Known rows, with every way that one mark hangs from another:
{z753 {z797 {z34 z254}} z922}: [ 11.7   0.0   9.5  -0.7  -4.9 -10.9  14.1   6.0  -9.6  21.6   8.6  -3.6
   7.6 -11.4  -7.7   1.6  -6.4  15.4  -3.6   2.8  -3.8   4.7  -9.0  12.5
  -0.4  -9.7   2.1 -24.7 -19.8 -33.1  19.7]
{z254 {z34 {z797 z753} z922} z333}: [-11.2  20.7  -5.6  15.6   2.8  -7.0 -13.8   9.7  14.5  38.2   4.7  -6.3
 -15.8   9.6  16.2   9.5  -7.4 -12.3  -0.3  12.4   7.5   7.5   0.1  15.5
   1.3  23.5 -13.4   5.3  -7.0 -15.1   7.4]
{z753 z797 {z922 {z34 {z68 z708} {z254 z333}}}}: [  2.1   2.6   4.0   2.1 -17.2 -28.2  18.8   8.7  -1.8  35.0  -2.7  -2.4
  19.7 -15.8  -5.7  16.1   2.5  24.0  13.1  -3.7   6.3  10.1  -4.6   8.5
 -11.5  -6.2  -4.3  -9.1 -20.1 -32.8   3.1]
{z254 {z34 {z68 z708}} {z333 {z669 z753}}}: [-19.0   6.6 -21.7  17.0  -3.3  -6.8 -19.5   8.6  -5.1  38.0  16.0   4.4
   2.1  -9.6  18.2  12.7  23.9  -0.7  10.5 -22.2  15.2   3.5 -11.2   8.1
   0.1  10.9  -3.6  -2.4  -7.5  -1.6 -13.2]
{z669 z333}: [  0.7   6.4  13.6  -0.6  14.8   1.6  -2.0  -7.5  -5.9  13.9   6.0   0.9
   0.9   1.8  -3.6   0.1   0.2  12.3  -3.2   0.2   1.4   5.2 -12.5   6.2
  13.8  -1.6  -5.1  -9.8   7.5  -6.1 -15.2]
{z922 {z34 z68}}: [ -0.5   1.5  10.1   0.1  -1.0 -17.2  13.0   5.5  -2.0  27.3  -1.0   9.4
  12.9  -4.8  -4.1  12.9  -0.1  18.6  13.3  -0.4  10.5  -3.1  -5.7   6.0
   7.5   2.6   0.1  -1.6 -12.1 -14.4 -17.8]
{z254 {z34 z922} {z333 {z669 z753}}}: [-20.0   7.7 -17.5  23.8   9.3   2.8 -19.6   9.3  -0.6  31.3  16.8  -4.6
  -5.6  -2.5  22.8   7.5  17.0 -10.5  -0.7 -13.3  13.2   8.4  -5.6  19.5
   2.3  23.1 -12.3  -2.8  -8.6   5.9 -12.5]
{z669 z333 {z753 z797 {z922 z34}}}: [  5.1  -5.3  20.3   9.9  17.7  -9.3   5.1  -5.7  -5.1  19.2   7.6 -22.3
  17.1 -13.1 -13.6  -3.7   4.3  15.9 -12.2   3.5  -2.4  22.3  -4.4  16.9
   2.1  -9.8   2.1 -30.4 -14.4 -11.1 -10.5]
{z797 {z34 {z254 z333}} z753}: [ 14.0  18.5  -7.9 -12.8  -5.3 -12.7   8.9  16.9  -2.5  38.5  13.6  -5.6
  -4.8   1.7  -0.3  -1.7  -5.4   4.6  -3.2  -2.7   3.0  -6.4  -7.5  16.8
  14.9   4.2   4.4 -13.6  -7.5 -26.1  19.9]
{z753 {z922 z34}}: [  1.9  -8.9   9.7   5.5   8.2 -13.4  16.4  11.1  -1.0  23.5   0.3   0.2
   8.5 -11.4 -11.7   0.9  -8.6  13.5   6.1  -3.7   6.2  11.2   5.7   9.9
  -3.8  -4.1   1.2  -7.4 -12.6 -13.5  -7.6]
{z797 {z34 z254 z922} z753}: [ 17.1  17.5   5.9 -11.7  -7.3  -8.2   9.9  26.4  -8.2  43.3  13.9  -7.4
  -6.6   2.3   0.9   6.5 -15.9   0.5  -7.8  10.4   1.4  -3.5 -11.2  15.3
   9.8  13.7  -6.3 -18.9  -8.2 -27.4  14.6]
{z333 {z669 {z753 {z797 z34} z922}}}: [  0.8  -4.9  -0.3   5.8  12.5  -3.4  -3.9   3.4 -13.6  26.0  19.8 -12.9
  13.3 -14.5  -4.8  -0.3  12.3   3.2 -12.8  -9.5   0.4  13.6  -6.0  18.8
   8.0  -1.3   6.3 -23.9 -13.7 -12.3   2.6]
{z254 {z34 {z68 z708} {z797 z753} z922} z333}: [ -8.9  20.6  -5.4  11.8 -11.7 -15.1 -17.2  18.4   8.9  54.5   4.7  -0.5
 -11.0   2.6  18.1  21.9  -2.1  -8.5   6.8  12.9  11.4   7.6  -8.2   6.4
  -4.4  20.7 -13.5   9.7  -7.0 -22.2   1.9]
{z753 z797 {z922 z34}}: [  1.7  -8.2  12.4   6.3   3.7 -17.3  16.4   3.7   2.3  18.2  -1.8  -7.5
  16.6 -16.3 -13.9   5.1  -6.0  18.6   1.5   5.2  -4.1  15.0   5.0  13.3
  -4.7  -5.2  -2.1 -15.1 -19.4 -25.5   4.5]
{z753 z922}: [  2.0  -7.5   7.9   3.0   7.8  -2.1   5.9  11.6  -6.3  18.9   6.8   0.5
   2.1 -11.5  -9.2  -1.6  -8.8   5.6   2.0  -1.7   0.0  11.1  -1.1   5.8
  -1.0  -0.4   1.9 -10.1  -3.8 -13.7  -3.1]
{z669 z333 {z753 z922}}: [  5.6  -5.2  17.4   7.5  22.0   3.5  -2.2   0.3 -10.9  18.6  14.2 -15.3
   5.3  -8.9 -11.0  -7.8   1.8   5.8 -10.8  -2.7  -0.4  19.3  -9.0  11.0
   4.5  -6.8   4.5 -28.2  -1.5  -1.5 -16.0]
{z669 z333 {z753 z797 {z922 {z34 z68 z254}}}}: [  7.2   0.0  22.1   8.0   6.9 -11.5  12.7  -4.7 -10.6  24.4   6.1 -16.1
  19.8 -11.7 -11.1   0.6   6.5  21.9  -7.7   4.0  -0.2  18.9 -16.3  13.1
  -0.1  -9.7   1.8 -35.0 -15.6 -15.0 -15.3]
{z34 {z68 z708} z254 z797 z922}: [  6.8  31.5  15.8  -1.7 -25.1 -18.8   3.3  15.9 -10.9  48.6  -1.8   2.4
   2.1   7.3  12.1  32.6 -11.4   6.6  21.2  11.0  19.2   5.3 -19.5  -2.1
 -10.2  14.6 -13.2   1.7  -4.4 -32.6  -0.9]
{z333 {z669 {z753 z797 z922}}}: [ -3.7  -3.2  -0.4  10.3  12.9  -0.9  -3.8   0.9 -11.3  21.1  16.0 -13.0
  17.8 -15.0  -4.0   0.6  11.8   4.4  -7.8  -8.3  -0.3  18.7  -2.7  16.6
   3.3   1.7   3.1 -24.3  -9.4  -8.7  -3.7]
{z68 z34}: [-5.8  8.8  4.0  6.7  2.0  0.8  2.3 -0.1 -7.1 18.3  7.2  5.1  0.8  6.2
 -3.9  6.1 -3.5 12.7 15.8  1.5 12.4 -0.5  2.6  7.9 15.1 11.7  2.7  5.4
  5.9 -6.0 -2.6]
{z34 z254}: [  1.1  16.0   2.6   0.9  -6.5  -3.7  14.9   3.1  -9.6   8.7   5.2   7.7
   5.3   1.2   1.6   2.2  -6.3  12.2  14.1  -9.6   9.3  -3.7  -8.0   5.5
   4.3   8.4  -2.4 -12.4  -0.6 -12.3   0.8]
{z669 z333 {z753 {z797 {z34 {z68 z708}}} z922}}: [ 14.3  -4.2  17.7   0.2   8.3  -9.2  -5.6   4.1 -15.0  34.2  17.5 -19.3
   9.4 -15.4 -10.8   3.2   8.4  12.5 -13.3   4.4  -2.7  16.5 -16.5   9.3
   3.3 -14.8   5.4 -33.6 -13.8 -22.2  -1.4]

Rows:
[-14.0   8.7 -12.1  14.7 -13.0  -7.8 -16.3  20.5   0.5  41.6   7.2   8.3
  -9.8  -4.8  20.9  22.6   9.8  -2.1  15.7  -2.9  13.6  -1.2 -12.8   3.8
  -6.1  19.2 -17.0   8.6  -7.4 -11.0  -8.7]
{z254 {z34 {z68 z708} z922} z333}
[ -2.0  21.8   2.0   3.0  -5.0 -27.2  13.8  -3.4  -1.6  37.9   0.9  -0.1
  14.9   7.5   6.6  14.1  10.8  16.7  16.8  -9.6  22.4   4.8  -8.0  14.0
   6.9   2.9   2.6   0.4 -19.8 -16.5 -12.6]
{z922 {z34 z68 {z254 {z333 {z669 z753}}} z797}}
[ 13.8  14.4   2.9 -11.2 -17.8 -16.6   7.3  18.1 -17.4  36.7  12.9  11.3
   0.8  -5.0   2.4  13.4  -1.7  14.4  14.6 -10.1  13.0 -12.6 -20.0  -0.2
   6.0  -3.2   3.1 -10.8 -10.9 -26.8   6.1]
{z797 {z34 {z68 z708} z254}}
[ 10.9  21.1  -5.2 -11.1 -15.7 -12.5   0.1  25.5 -11.5  62.2  14.2  -3.4
  -3.4   2.0   8.1  15.4   3.4   3.3  -7.4   6.3   4.4  -3.9 -24.4  16.5
  12.4  11.0  -5.1  -8.4  -9.4 -29.6   0.7]
{z797 {z34 z68 {z254 {z333 z669}} z922} z753}
[-15.6   5.5 -13.0  15.5  -4.9  -2.8 -10.7   4.2   2.2  24.0   6.6  15.1
  -6.0  -3.2  14.9   8.1   8.9   3.8  11.0  -6.3   8.7  -5.1 -13.9   5.6
   6.0  11.8  -4.8   4.2  -8.2  -7.5  -9.5]
{z254 {z34 z68} z333}
[  6.6  -2.2   6.0  -4.4  -3.4 -20.3  13.0  25.3  -0.1  44.7   2.4  -5.9
   9.0 -16.0 -13.3   6.6 -12.8   9.9   0.4   8.4  -0.6  13.7   2.3   6.0
  -5.1   0.1   0.0 -12.9  -5.9 -24.9  -0.9]
{z797 {z753 {z922 {z34 {z68 z708}}}}}
[ 21.1   8.0   4.4 -15.1 -17.9 -18.5  13.2  33.6 -13.2  54.9  12.2  -1.6
   0.7 -11.2  -7.2   6.0 -14.3  11.5  -1.2   3.3   0.0   0.0 -14.9   1.7
  -0.1  -5.8   4.0 -23.7  -9.9 -39.5  13.5]
{z797 {z34 {z68 z708} z254} {z753 z922}}
[ 10.6   5.8  10.0  -4.9 -12.7 -13.2  -7.2  13.2  -9.5  37.8  10.2  -4.5
   5.2  -8.7   0.6  23.4   3.1   8.9   2.0  13.5   1.4  -2.4 -13.9   6.9
   4.5   5.9  -6.9  -8.2 -14.4 -33.5  12.5]
{z753 {z797 {z34 {z68 z708} z922}}}
[  8.2   3.0  13.4   8.7   3.2 -14.6  14.6   8.8  -7.7  28.0   5.4  -9.8
  12.5  -7.4  -7.3   1.9  -4.2   9.9   8.9  -2.5   9.7  15.4  -1.6  10.0
  -2.3  -0.7   9.4 -21.1 -19.2 -14.9  -6.9]
{z669 {z753 {z922 {z34 z68 z254 z797}}}}
[ -4.3  27.1  -4.9   5.3  -6.5 -12.8   9.3   0.5  -1.8  41.8   3.1  -5.5
   0.5  15.7   3.4   4.3  -3.8  12.2  10.6   2.4  15.8  11.3  -1.0  16.0
  10.0   8.0   2.5   7.1   3.8 -20.9   5.0]
{z68 {z34 {z254 {z333 z669}} {z797 {z753 z922}}}}
[ 11.6  17.6  -2.3  -9.5 -20.0 -17.4  -1.0  25.4 -13.6  52.2  12.2   4.0
  -5.6  -0.9  11.7  23.3   6.8   7.3  14.3  -5.7  16.3  -9.8 -21.6   5.4
   2.7   7.3  -6.0   1.6 -13.4 -27.6   3.3]
{z797 {z34 {z68 z708} {z254 z333} z922}}
[ 10.2  10.6   7.8  -5.3 -13.6  -9.3   8.5   1.5 -12.6  22.6   9.1   3.7
   8.6  -5.0  -1.7  11.4   0.6  18.5   4.2   7.1   0.6  -7.3 -18.8   8.5
  10.9  -1.4   0.8 -17.4 -16.9 -33.0  13.5]
{z753 {z797 {z34 z68 z254}}}
[  7.5   9.9   1.2   4.2  -0.9  -4.5  -3.2   6.0  -9.1  23.8  18.3 -20.5
   7.0  -5.6   1.2   7.3   9.5   0.2  -0.3  -2.1   4.8   2.1  -5.4  21.4
   7.0  10.1   2.0 -20.3 -18.8 -17.3  13.3]
{z669 {z753 {z797 {z34 {z254 z333} z922}}}}
[  1.3  16.3   6.8   1.8  -5.3 -17.9   2.8  14.5  -0.1  45.1   4.3  -8.8
   0.5   2.9  -8.0  11.6 -17.2   7.4  16.4  10.3  14.7  15.5  12.9   3.8
  -0.4   6.7   2.4   7.3   7.4 -25.6  14.4]
{z68 {z34 {z797 {z753 z922}}} z708}
[ -5.5   9.0   7.6  14.6   6.5  -4.8   1.0   6.3   7.9  23.1   6.1   2.6
  -7.7  -0.3   2.6  -2.9 -22.8  -3.5  -2.6  11.2   0.6  12.1   2.4   6.9
  -0.9   8.8  -3.6 -14.1  -7.2 -16.2   9.8]
{z254 {z34 {z797 {z753 z922}}}}
[  6.0  14.1  -7.1 -10.1 -11.3 -10.6   3.5   8.0 -16.2  38.8  14.7  10.6
   0.7   1.0   8.5  10.0  14.9  12.9   8.0 -13.9  13.1 -11.1 -25.6   9.5
  16.4  -2.3   3.3  -4.1 -12.2 -22.0  -1.3]
{z797 {z34 z68 {z254 {z333 z669}}}}
[  6.0   6.5  -0.9  -5.6  -9.8 -23.9  16.1  25.0   1.5  46.6   1.2  -5.8
   8.8 -11.0  -7.5   6.7  -8.6  12.4   5.8  -0.1   3.6  11.0   0.6   9.0
  -6.4   0.9  -0.8  -9.7  -7.7 -26.8   1.2]
{z797 {z753 {z922 {z34 {z68 z708} {z254 z333}}}}}
[ -0.7   2.4  -2.5   3.8  11.7  -0.8  -7.8  -1.2 -14.0  21.3  20.3 -11.2
  13.4  -8.8  -0.5   3.3  14.8   3.8  -9.0 -10.5   3.2   6.6  -6.5  19.2
  14.6   3.7   5.8 -21.6 -11.1  -9.3   1.7]
{z333 {z669 {z753 {z797 z34}}}}
[ -3.9   6.3 -11.0   1.6   1.8  -6.7 -17.4   5.8  -9.3  41.6  17.5 -12.2
   6.8  -3.0   9.6  13.8  28.7  -1.0  -5.0  -6.9   7.5   4.6 -14.2  20.6
  13.7  10.5  -1.0  -1.3 -13.0 -13.8  -4.6]
{z254 {z333 {z669 {z753 {z797 {z34 z68 z922}}}}}}
[ -2.1  35.7  -4.9   0.3 -16.4 -23.5   5.8   8.2   1.1  44.7   4.1  -6.5
   1.1  12.5   4.1  14.4  -8.0  10.0  26.5  -1.7  23.3   7.4   7.1   7.1
   0.7  11.6   0.5  12.0   7.2 -25.1  17.0]
{z68 {z34 {z254 z333} {z797 z753}} z708}
[  9.1   4.5   9.2  -1.4  -0.6  -6.1  -2.6   7.1  -6.0  24.4  10.2  -6.9
   1.6  -5.2  -2.0  13.4  -2.5   5.5  -4.8  13.3  -1.9  -1.7  -6.9  15.4
   8.7   7.9  -7.2 -10.3 -15.9 -26.7  14.4]
{z753 {z797 {z34 z922}}}
[  4.3  -5.4  18.1   7.5  22.3  -6.7   6.5   0.7  -7.1  22.3   9.1 -15.9
  10.3  -9.8 -11.5  -7.2   2.3  12.0  -7.7  -4.4   4.4  20.2  -3.4  13.9
   1.8  -8.8   3.6 -24.6  -9.2  -0.9 -20.4]
{z669 z333 {z753 {z922 z34}}}
[  4.4  24.1  11.9  -1.5  -2.2 -26.7  25.6   2.6   6.4  27.2  -4.9  -3.0
  10.2   8.8  -3.1   6.7 -19.8  14.0  10.2   3.4  12.9   7.1   5.6  14.4
   4.7   3.9  -0.9  -7.5 -12.7 -22.1   4.4]
{z922 {z34 z254 {z797 z753}}}
[ -5.2  -4.8  -1.9   8.9  15.7   1.7  -2.6   6.8 -13.5  22.8  17.3  -8.8
  11.4 -12.0  -2.5  -1.0  10.0   0.9  -5.0 -14.8   3.9  15.5  -2.2  14.0
   5.5   3.4   5.5 -19.0  -4.2  -1.4 -11.7]
{z333 {z669 {z753 z922}}}
[  9.4   9.1  16.5  -4.2  -3.4 -12.4   2.4   9.1  -2.0  44.4   1.2  -3.1
   3.0   0.6  -9.0   9.0 -15.5   3.9  -2.9  25.2  -1.4  14.5  -9.8   3.2
   5.3   2.4   4.2  -7.6  -4.6 -35.1  -0.6]
{z34 z68 {z797 {z753 z922}}}
[  1.2  10.4   0.4   3.9   4.2  -2.4  -4.0   4.3 -15.7  27.2  20.7 -12.1
  12.5  -5.3   5.9   9.2  11.2   3.2  -6.6  -8.4   5.0   6.6 -11.9  19.5
   8.5  10.5  -2.2 -23.4 -11.1 -10.9   0.3]
{z333 {z669 {z753 {z797 {z34 z254 z922}}}}}
[  4.8   0.8  11.5   3.0 -16.1 -26.1  21.4  10.2  -5.0  30.4  -2.8  -0.8
  20.6 -16.6  -9.1  14.3  -4.4  27.1  12.0   2.0   3.2  10.7  -6.4   6.1
 -12.5  -7.3  -4.8 -16.7 -20.2 -32.6   2.7]
{z753 z797 {z922 {z34 {z68 z708} z254}}}
[ -4.0  21.4  -2.1   4.0 -17.4 -12.4  10.9  12.0 -11.6  26.8   8.1   5.6
   5.2   2.2   1.9  14.1  -6.0  17.9  31.0 -12.7  22.7  -1.0   1.3   0.6
  -1.5   8.6  -2.7   3.8   9.0 -14.3   5.0]
{z68 {z34 z254} z708}
[  5.9  -2.2   7.4  -2.3   6.7 -12.5  15.9  18.2   4.0  33.9   2.3  -8.1
   7.0 -11.5 -15.0  -2.6 -16.8   6.8  -5.8   8.4  -4.7  14.0   8.4  12.7
   0.0   3.4   1.3 -15.2  -6.4 -19.8   1.4]
{z797 {z753 {z922 z34}}}
[ 10.1   3.6  16.6   1.2  17.0   0.7  -6.4  -9.2 -10.7  17.4  18.2 -18.8
   7.6  -4.8  -7.2  -1.6   9.3   8.0 -15.2   2.9  -2.3   8.5 -12.0  15.4
  15.3  -6.0   4.9 -31.6 -10.5 -12.6   1.4]
{z669 z333 {z753 {z797 z34}}}
[ -4.4  -3.4  -0.5   8.2  16.3  -6.0   2.8   7.8 -10.4  25.4  14.3  -8.1
  16.0 -11.6  -3.2  -0.2   9.4   7.2  -4.0 -17.0   7.6  16.0   1.8  16.4
   4.1   0.8   5.4 -17.3  -9.7  -0.6 -13.9]
{z333 {z669 {z753 {z922 z34}}}}
[  5.1  -4.9  19.6   9.6  17.4   1.5  -2.7  -6.4  -8.3  16.6  11.9 -21.0
  11.3 -11.7 -11.8  -5.0   5.2   9.5 -15.6   4.5  -6.5  21.7  -8.1  14.6
   3.4  -8.3   2.1 -33.3  -7.3 -10.6  -6.4]
{z669 z333 {z753 z797 z922}}
[ -6.2  18.7 -10.7  -1.5 -16.0  -8.4   3.6   2.4 -13.3  32.2   5.8  12.8
   8.5   2.7  10.7  13.4  18.6  17.5  15.1 -14.9  13.8  -5.3 -25.6   5.9
   8.7   6.7  -2.6  -0.7  -2.5 -14.4 -14.6]
{z34 z68 {z254 {z333 z669}}}
[ -5.8   3.1  -2.6   8.5  10.8   1.0  -7.9  -5.1 -10.8  16.6  17.1 -11.5
  17.5  -9.2  -1.0   5.3  14.1   2.6  -6.3  -9.2   2.5  11.4  -3.0  16.6
   9.3   8.7   3.1 -20.0  -5.8  -5.4  -4.0]
{z333 {z669 {z753 z797}}}
[  2.6  31.4   6.7   0.5 -18.5 -15.0   0.4   6.0  -5.4  46.2  -2.8   1.2
  -1.7  16.0  15.5  26.3   1.1   3.7  15.8  12.1  16.6   3.3 -22.6   7.5
   1.0  17.8 -10.5  11.1  -8.7 -27.9  -6.5]
{z34 z68 {z254 z333} z797 z922}
[ 17.0  -2.4   6.0 -10.5   6.1  -8.3   6.3  23.9  -4.4  40.6  12.9  -7.4
  -5.3  -9.0 -12.9  -4.7 -16.1   1.2 -14.2   9.5  -6.6   6.2  -2.3  13.0
  10.0  -3.2   7.5 -19.8  -9.4 -28.3  15.8]
{z797 z34 {z753 z922}}
[ 11.9  -7.4  10.6  -4.8  -9.1 -16.0   2.1  14.8 -10.7  36.6   9.9  -3.2
   7.6 -18.4 -10.3  11.4  -0.6  13.8  -0.6   7.8  -4.2   6.4 -11.8   4.3
  -1.1 -10.9   3.5 -17.1 -19.6 -37.3  15.0]
{z753 {z797 {z34 {z68 z708}}} z922}
